Each row comes from the steps of one walk. Every step used is in the known rows, and no mark comes twice. Write the walk behind each row, first mark first.
Known rows
bisun -> robom -> pozo: [-1.60  0.97  0.59 -0.61 -2.72 -1.28 -3.15  0.26  1.94 -1.34  1.05  0.58
  0.37 -0.76 -0.96 -0.62  0.83  0.29 -1.81]
buzu -> pozo -> ligaz -> vezag -> robom: [ 0.84 -1.74 -0.54  1.14 -0.02 -1.87 -1.15 -0.74  1.49  0.94  1.47  0.42
  1.02 -1.30  0.51  2.05 -2.68  1.50  0.60]
robom -> pozo: [-0.93  0.98  0.01 -0.92 -4.18 -1.03 -3.43 -0.36  3.84 -1.99  0.76  0.27
  1.01 -1.41 -1.40 -0.84  1.34  0.68 -1.12]
buzu -> bisun -> robom -> pozo -> ligaz -> vezag: [ 0.85  0.55  0.16 -1.20 -0.70 -1.36 -2.26  0.37  0.20  2.43  1.23  0.09
  0.72 -0.81 -1.85  3.28  2.88 -2.22 -1.48]
vezag -> robom: [-1.29 -1.26  0.09  1.35 -1.76 -2.37 -2.42 -0.86  2.80 -2.53  1.61  1.30
  1.21 -1.17  1.10 -1.75  1.21  3.55 -0.58]
bisun -> ligaz -> vezag -> robom: [ 0.71 -1.16 -2.15  0.83  1.68 -2.66 -3.39 -0.60 -0.46 -0.08  1.66  1.37
 -0.46 -1.07  0.73 -1.09 -0.46  2.91 -0.34]
buzu -> bisun -> robom: [-1.72 -1.34  0.79  0.79 -2.25 -1.98 -3.84  1.20  1.69 -1.21  0.95  0.60
  1.97 -0.95 -0.76  2.15  4.92  1.20 -2.58]
pozo -> ligaz: [ 0.26 -2.21 -0.10  0.02  0.17 -2.19 -0.86  1.15  2.62 -2.51  1.78  0.55
  2.57 -0.91 -1.07 -1.15  2.19  0.83 -0.35]
bisun -> ligaz -> pozo: [ 1.17 -2.16 -2.10 -0.07 -0.66 -1.81 -3.44  1.19  1.01 -1.85 -0.44  0.51
  1.50 -0.90 -1.11 -1.26 -2.08  1.95 -1.05]
buzu -> bisun: [-1.11 -1.34  0.25  0.49 -3.69 -1.73 -4.09  0.65  3.68 -1.79  0.74  0.24
  2.65 -1.54 -1.34  1.98  5.42  1.53 -1.76]
vezag -> ligaz -> pozo: [ 1.69 -2.59 -1.02  0.32 -0.53 -2.13 -3.78 -0.44  2.06 -1.85  0.03  0.74
  1.38 -1.30  0.50 -1.38 -2.26  1.45 -1.66]
bisun -> ligaz: [ 0.13 -1.94 -1.51 -0.02  0.70 -2.27 -3.49  1.23  1.34 -2.90  1.25  0.61
  1.43 -0.94 -0.95 -1.13  2.15  2.72 -0.96]
robom -> pozo -> buzu -> bisun -> ligaz: [-0.47  0.85  0.70 -1.97 -0.06 -1.26 -1.83  0.13  2.14 -1.21  0.15 -0.95
  2.58 -1.42 -1.63  3.25  5.67  1.02 -0.03]
ligaz -> pozo -> robom -> bisun: [-0.76  0.89 -0.17 -1.01 -4.05 -1.27  0.38  0.00  3.00 -0.15  0.12  0.68
 -0.31 -0.92 -1.54 -0.63 -2.28 -2.26 -1.95]
robom -> bisun: [-1.12  1.10  0.36 -1.36 -3.61 -1.80 -3.19 -0.17  3.51 -1.68  1.29  0.55
  2.09 -1.46 -1.80 -0.06  2.24  0.12 -1.90]
vezag -> buzu -> pozo: [-1.83 -0.79 -0.12  0.80 -3.39 -1.29 -3.39 -1.10  3.83 -2.33  0.08 -0.34
  2.18 -2.06  0.79  2.42 -0.53  2.34 -1.79]
buzu -> bisun -> ligaz -> vezag: [ 0.90 -1.29 -2.01 -0.06 -0.30 -2.10 -5.04  0.91  0.41  0.66  0.81  0.36
  0.84 -1.44 -1.62  2.63  3.76  0.87 -1.52]
robom -> pozo -> ligaz: [ 0.69 -0.04  0.07 -1.44 -1.02 -1.37 -0.95  0.11  3.13 -1.72  1.41  0.06
  1.89 -0.98 -1.80 -0.68  1.85 -0.15 -0.06]
ligaz -> vezag -> buzu -> bisun: [-0.89  0.03 -0.70  0.51 -3.20 -1.85 -4.64 -1.41  2.16  0.50  0.45  0.26
  1.30 -2.35  0.22  2.99  3.26  0.04 -2.59]
buzu -> pozo: [-1.40 -1.36 -0.01  0.86 -4.08 -1.12 -3.76  0.65  4.02 -2.09  0.38 -0.12
  1.93 -1.55 -0.87  1.90 -0.51  2.20 -1.08]

Write each row's walk
[-0.20  1.75 -2.00 -1.41  1.38 -2.23 -0.18 -1.30 -0.16  1.16  1.55  0.73
 -1.72 -1.41 -0.14  0.66  0.26 -2.06 -2.26] : pozo -> robom -> bisun -> ligaz -> vezag -> buzu
[ 1.12  1.25 -0.59 -1.57 -1.32 -1.21 -2.22 -2.03  1.95  1.53  0.69 -0.38
  1.62 -1.94 -0.83  3.60  3.33 -1.73 -1.47] : robom -> pozo -> ligaz -> vezag -> buzu -> bisun
[ 0.52 -2.14 -1.97  0.36  0.31 -1.75  0.00  1.43  0.83 -1.30  0.09  0.73
 -0.82 -0.49 -0.74 -1.67 -2.37  0.23 -0.95] : bisun -> ligaz -> pozo -> robom
[ 0.08 -0.09  0.69 -1.14  0.27 -1.63 -0.65  0.76  1.14 -1.05  1.68  0.37
  1.29 -0.35 -1.26 -0.51  1.29 -0.56 -0.78] : bisun -> robom -> pozo -> ligaz
[-0.30  1.63 -0.53 -0.11 -3.16 -1.47 -3.44 -2.19  1.99  0.81  1.24  1.08
 -1.03 -1.45  0.33 -0.79 -1.27  0.91 -0.51] : ligaz -> vezag -> robom -> pozo
[-2.75  1.57  2.32 -0.88 -1.54 -1.20 -0.79  0.05  1.77 -1.33  0.80  0.09
  1.16 -1.02 -0.54  0.10  1.05 -0.21 -0.59] : bisun -> robom -> pozo -> buzu
[-0.92 -1.45 -0.64  0.89 -3.32 -1.38  0.15  0.80  2.81 -1.20  0.09  0.98
 -0.72 -0.88 -0.52 -1.82 -2.75 -0.79 -1.25] : ligaz -> pozo -> robom
[ 0.02 -1.40 -1.32 -0.18  0.59 -2.24 -3.74 -0.53  1.43 -2.22  0.50 -0.13
  2.69 -1.65  0.17  2.60  5.80  2.87 -2.23] : vezag -> buzu -> bisun -> ligaz
[-0.34 -0.63 -0.28 -0.30  0.90 -2.01 -2.65  0.73  0.26  0.62  0.52 -0.12
  1.65 -1.72 -1.21  3.36  4.00  0.25 -0.28] : pozo -> buzu -> bisun -> ligaz -> vezag
[ 0.40 -2.01  0.71  0.03  0.75 -2.07 -1.40 -0.61  1.85 -1.90 -0.23  0.27
  2.14 -1.51  0.92 -0.64 -2.01  0.91 -0.37] : vezag -> ligaz -> pozo -> buzu
[-0.51  1.77 -0.29 -0.51 -2.63 -2.13 -3.04 -1.97  1.67  1.11  1.72  1.35
  0.03 -1.61 -0.10  0.03 -0.37  0.39 -1.35] : ligaz -> vezag -> robom -> bisun
[-1.13  2.16 -0.03 -0.66 -3.02 -1.15 -4.33 -1.80  0.74  1.91  0.28  0.08
  0.08 -1.73  0.08  3.65  2.34 -1.28 -3.09] : ligaz -> vezag -> buzu -> bisun -> robom -> pozo
[ 1.50 -2.19 -1.62 -0.23 -1.42 -1.62 -4.25  1.19  1.37 -1.04 -0.87 -0.08
  2.46 -1.14 -1.61  1.96  1.59  1.93 -1.48] : buzu -> bisun -> ligaz -> pozo
[-1.83  0.95  0.52 -0.60 -3.87 -1.06  0.00  0.07  4.08 -0.46  1.01 -0.04
  0.12 -1.20 -1.45  2.52 -0.31 -1.09 -1.45] : buzu -> pozo -> robom -> bisun
[-1.84  1.12  0.35 -0.90 -2.68 -1.76  0.47  0.12  3.34 -1.07  1.84  0.89
 -0.26 -1.03 -1.38 -0.51  2.02 -1.59 -1.80] : pozo -> robom -> bisun
[-1.82 -0.90  1.93  0.38 -2.33 -1.41 -1.40  1.01  1.28 -0.26 -1.04 -0.13
  2.69 -1.16 -0.51  2.76  0.89 -0.09 -1.50] : ligaz -> pozo -> buzu -> bisun -> robom
[ 0.72 -1.72 -0.81  0.40 -1.19 -1.38 -2.13  0.72  1.95  0.78  1.05 -0.04
  1.44 -1.51 -1.34  2.53 -2.11 -0.37 -0.11] : buzu -> pozo -> ligaz -> vezag
[ 0.34  1.64 -1.95 -1.55 -0.53 -1.46 -4.10 -1.58  0.72  1.16  0.16 -0.50
  1.08 -2.02 -0.59  4.29 -1.65  0.20 -2.20] : robom -> bisun -> ligaz -> vezag -> buzu -> pozo
[ 0.14  1.12 -1.86 -1.33  0.75 -2.10 -0.53  0.42  0.07  1.49  1.89  0.95
 -1.95 -0.92 -1.71  0.14  0.27 -2.30 -1.56] : pozo -> robom -> bisun -> ligaz -> vezag
[-1.74  2.27 -0.51 -0.59 -3.37 -1.07 -0.46 -1.97  2.52  1.85  0.73 -0.01
 -1.13 -2.09 -0.03  3.66 -2.49 -2.54 -2.28] : ligaz -> vezag -> buzu -> pozo -> robom -> bisun
[ 1.46  0.15 -1.43 -1.28 -0.09 -2.12 -2.29 -1.10  0.67 -0.72  0.09  0.77
  1.45 -0.81 -0.29 -0.64 -2.10  2.39 -0.96] : vezag -> robom -> bisun -> ligaz -> pozo
[ 0.84  1.20 -0.88 -1.41 -0.51 -1.37 -1.48 -1.99  1.62  0.67  1.17  0.10
  0.73 -1.76 -0.35  0.27 -0.39 -1.63 -0.90] : robom -> pozo -> ligaz -> vezag -> buzu
[ 0.14  0.84  0.09 -2.26 -0.08 -1.57 -0.86  0.18  1.09 -0.85 -0.60 -0.25
  2.55 -1.23 -1.82  0.66 -1.24 -0.09 -0.52] : robom -> bisun -> ligaz -> pozo -> buzu
[-0.41  0.51 -1.03 -1.47  0.87 -2.18  0.37  0.68  1.35 -1.22  1.85  0.65
 -0.38 -0.55 -1.54 -0.41  2.39 -0.59 -1.37] : pozo -> robom -> bisun -> ligaz
